Each row comes from the steps of one walk. Every step used is in the known rows, and no mark comes twice. Write the walk behind each row, first mark first.
In the rows, 128 means zero.
Known rows:
lakep, fimu, sagos, ledu: [165 138  76 127  87 140 103 137  47 174 115 126 144  82 136 213 133 104
 108 134 151 109 166 179 171 137 103]
lakep, sepo: [116 113 150 112 123 149 147  80 123 130 120 168 105 106 117 133 153 108
 140 100 145 148 110 112 134 110 144]
lakep, ledu, sagos: [ 90 107 148 113 160 139 101 102 157 169  99 139 114 192 128  54 123 171
 145 140 124 127 123 154  61 121 130]
buzuk, ledu, kufir: [109 100 115 152 138 126 130 111 126 128  98 148  90 172 133  72  89 164
 147 118 111 174  83 173 118 138 127]
kufir, ledu, sagos, fimu: [ 80 170 156 145 162  97  92 130 152 139 122 153 115 162 141  94 109 163
 148 130 115  90 140 141  56 152 120]
sepo, lakep: [119 110 133 108 125 114 139 109 140 124 129 160 145  99 125 139 140  95
 133 113 131 160 136 112 153 116 133]
buzuk, ledu, lakep: [128 100 140 112 102 134 131  98 163 149 135 112 131 138 143  74 125 173
 120 162  90 173  86 136 148 104 140]
ledu, sagos, fimu: [105 148 175 108 144 106  85 126 187 138 112 132 125 140 114 102 153 179
 126 119 129  90 141 125  48 144 121]
fimu, sagos: [138 100 122 107  98 149 125 101 103 156  94 116 134 123 140 192 165 125
 126 177 133 106 157 184 146 116 124]
ledu, sagos, fimu, pamam: [121 138 166  99 127 115  52 158 182  79 127  92 130 146 138 118 133 181
 110 107 143  61 182 124  71 139 144]
pamam, fimu, lakep, ledu, buzuk: [106 146 130 161 185 187 252 155 133 123 118 141 121 164 122 162 120  58
 173 135 128 155 106 103 109 143 139]
sagos, fimu, lakep, ledu, buzuk: [111 167 136 157 200 165 226 147 143 137 144 176 137 154 122 146 105  79
 145 134 115 143 108  46  77 143 109]
denizig, fimu, pamam, ledu: [166 122 117 141 125 118 128 146 105  59 164  62 138 129  95 125 117 113
 105 114 129 106 136 108 181 143 141]
fimu, sagos, ledu, kufir: [108  95  62 119 110 131  93 102  66 192  74 129 105 148 172 172 139 149
 142 120 114  86 137 223 130 125 117]
fimu, sagos, ledu: [127 108  85  95  97 155  92  94  65 193  95 124 135 116 161 206 141 131
 122 128 121  93 171 202 155 126 120]
kufir, ledu: [ 97 139 116 149 143 145 133 105  86 153 134 148 112 144 172 111 104 102
 149 142 105 139 129 159 133 129 122]
lakep, fimu, denizig: [175 168 122 166 119 148 152 194  94  92 156 113 139  86  83 157 136 110
 102 133 189 150 129 120 180 141 121]
pamam, ledu: [144 114 124 130 129  97 110  66 115 158 142 113 130 121 118  96 141 138
 125 125  91 139 116 114 132 135  98]
kufir, ledu, lakep, fimu, sagos: [153 138  99 157  78 105 149 143  95 160 135 113 141 113 166 157 142 100
 123 219 123 112 123 167 173  98 117]
fimu, lakep, sepo: [117 112 153 118 142 160 193 126 106 123  88 164 111  81  94 189 147  76
 157 116 126 169  89  77 139  99 143]
kufir, ledu, sagos, fimu, lakep: [ 78 169 161 148 179 109 137 178 132 131  87 145 124 138 118 146 100 127
 160 143 101 110 119 109  62 139 118]
kufir, ledu, sagos: [ 77 127 124 143 147 120  75 113 106 156  99 151 101 167 158  86 105 149
 153 139 119 114 129 179  80 138 129]
buzuk, ledu: [131 116 136 132 129 149 127 105 121 128 120 142 125 140 119 107  93 145
 126 127 116 183 117 151 148 139 128]
fimu, lakep, ledu, buzuk: [110 125 104 155 184 187 208 130  98 155 116 173 121 158 143 141 101  65
 153 149 119 167  96  81 100 131 120]
buzuk, ledu, sagos, fimu: [116 147 182 122 143 102  89 130 192 118 114 143 129 158  93  91  99 202
 122 110 129 131 127 137  71 159 126]
fimu, pamam: [135 111 122 104 112 161  91 134 115  90 138  89 122 128 169 131 125 122
 116 121 128 113 173 139 149 118 144]
buzuk, ledu, sagos: [113 104 148 123 133 128  69 114 143 137  86 143 115 162 110  84  94 186
 129 127 130 159 116 174  92 145 139]
ledu, sagos: [103 105 145 109 130 131  69 108 142 155  87 129 108 144 131  98 147 170
 135 133 130 111 128 161  70 128 131]
sagos, fimu: [121 159 160 116 140 129 141 116 166 130 147 127 135 116 127 131 153 139
 124 123 118 113 141 105 103 135 111]
denizig, fimu, sagos: [142 119 123 126 109 158 172 146 102 115  97 101 142 124  96 213 158 105
 118 182 157  97 139 180 173 129 143]
ledu, kufir: [100 101 108 137 139 132 127 107 122 146 102 132  85 153 157  88 142 147
 151 123 111 129  99 159  96 121 121]
sepo, lakep, ledu: [106 110 137 114 153 123 171 102 156 138 146 169 152 149 120  91 114  96
 143 118 127 174 134 110 142 111 131]
sagos, fimu, pamam: [140 153 153 105 124 138 105 151 160  71 164  88 139 125 149 139 131 134
 108 106 130  90 184 103 124 131 134]

Which walk is each row?
[118 151 180 118 155 132 207 144 154 105 112 164 127  76  78 191 151  91
 147 102 128 144 102  39 117 113 131] -> sagos, fimu, lakep, sepo
[141 125 125 125 122 171 139 179 110  45 141  72 130 127 119 155 120 102
 112 127 154 105 154 132 174 129 166] -> denizig, fimu, pamam
[182 117 121 138 104  32  56 159 133  62 151 111 159  98  80 107 105 120
 102  93 164 121 153  88 145 142 121] -> sepo, lakep, fimu, pamam, ledu, sagos
[184 120 122 133  75 127 113 175 140  68 166  77 139 112 142  93  93 141
  93 149 131 162 125 114 185 105 147] -> buzuk, ledu, lakep, fimu, pamam
[109 119 109 142 169 139 178  91 133 139 165 210 142 162 138 105 102  66
 139 110 150 171 122  92 125 140 130] -> sepo, lakep, ledu, buzuk
[125  84 101  73  69 134 115  70 110 196 109 133 126  98 156 188 179 135
 123 128 120  93 122 165 167  82 153] -> fimu, sagos, ledu, lakep, sepo
[169 158 112 146 136 101 104 108 138  82 200 118 139 138 142 125 115 119
 100  87 129  84 158  63 113 176 110] -> sagos, fimu, pamam, ledu, buzuk
[187 113 123 137  64 115 145 142 133 138 124 106 151 105 117 152 133 142
  99 205 133 153 108 158 186 105 123] -> buzuk, ledu, lakep, fimu, sagos
[ 90 109  71 126 139 134  94 102  83 184 101 137  86 147 176 103 120 154
 146  81  98 121 109 176 107 130 115] -> sagos, ledu, kufir
[140 183 160 132 144 137 155 172 159  94 162 112 147 114  89 152 150 146
 113 115 156 114 147 106 145 146 127] -> sagos, fimu, denizig
[109 158 169 128 187 148 220 157 166 133 123 134 145 139 103 131 116 112
 149 143  96 150 121  61  95 113 106] -> sagos, fimu, lakep, ledu
[200 130 109 147 101  54 112 151 112  57 186 108 169  74  91 127 106  77
 100  95 150 147 159  66 198 133 113] -> sepo, lakep, fimu, pamam, ledu
[133 125  87 116 110 162 137 141  59 152  99 108 143 112 115 222 137 111
 116 139 143  88 152 201 182 140 140] -> denizig, fimu, sagos, ledu
[157 139 128 142 115  97 156 152 122 104 145 162 155  69  99 147 130  67
 120 119 162 173 131  92 171 124 114] -> sepo, lakep, fimu
[156 126 129 132  92 119 142 140 145 149 153 102 134  87 144  99 166 125
 112 170 117 143  93  99 143  91 116] -> ledu, lakep, fimu
[127  92 156 108  98 131 152  76 166 130 133 152 113 120 116  89 130 152
 128 124 114 182  66 110 155  91 162] -> buzuk, ledu, lakep, sepo
[137 122 148 112  97 149 166 131 138 125  89  83 134 128 124 214 180 115
 147 166 140  93 169 204 154 128 142] -> pamam, fimu, sagos
[115 142 180 128 161 112 133 176 171 108  72 140 136 132  70 143  91 168
 138 132 113 157 108  99  75 148 127] -> buzuk, ledu, sagos, fimu, lakep
[149 107  93 161 139  95 128 152 110  56 139  65 106 158 104  92 115 134
 125 108 124  96 104 127 153 141 138] -> denizig, fimu, pamam, ledu, kufir
[ 98 161 148 130 143 108  57 162 149  79 142 112 122 172 166 105  89 156
 130 115 129  65 181 142  77 149 144] -> kufir, ledu, sagos, fimu, pamam
[177 161 127 158 119 109 165 201 115  65 167 144 166  65  62 172 131  81
 109 111 205 175 136  94 210 138 130] -> sepo, lakep, fimu, denizig
[116  94 151  95  99 133 150  75 164 149 135 140 109 102 140 102 185 133
 131 130 114 138  78  98 135  76 156] -> ledu, lakep, sepo
[108 135 170  96 156  87 100 158 220  65 154 132 162 174 112  86 101 149
 124  93 148  98 184  94  88 127 151] -> sepo, lakep, ledu, sagos, fimu, pamam
[174 137 114 136  98 148 107 177 100  71 155  93 131  94 141 139 117  96
 104 126 159 126 166 115 162 122 130] -> lakep, fimu, pamam
[147 136  88 120  91 126 111 132 105 186 152 108 132  79 165 114 146 134
 108 124 108 131 107 118 151 101 115] -> sagos, ledu, lakep, fimu
[110 130  63 133 138 178  97  82  60 187 143 175 110 125 180 150 113 101
 122  80 128 122 130 141 117 163 120] -> sagos, ledu, buzuk
[181 129 116 145  94  65 132 105 140 159 170  90 142  87 118  73 162 140
 105 159  97 141  79  75 149 105  93] -> pamam, ledu, lakep, fimu
[ 97 149  82 177 154 160 139  94  65 153 151 192 101 157 190 125  92  74
 144 131 128 136 117 141 115 164 121] -> kufir, ledu, buzuk
[123 170 176 125 148 118  98 178 178 101 129 116 136 135  77 131 153 190
 114 117 168  87 142 128  91 154 134] -> ledu, sagos, fimu, denizig
[ 85 102 113 144 169 140 158 102 143 160 116 141  92 202 153  41 117 148
 162 130 106 144  92 151  85 111 119] -> lakep, ledu, kufir
[108 105  95  86 101 139  97  90 121 205 133 105 123 112 189 106 155 158
 120 122  77 119 112 144 136  93 132] -> sagos, ledu, lakep
[128 101 137 124 133  77  56  75 137 164 106 117 119 146 106  72 144 180
 131 123 106 113 112 136  80 144 106] -> pamam, ledu, sagos
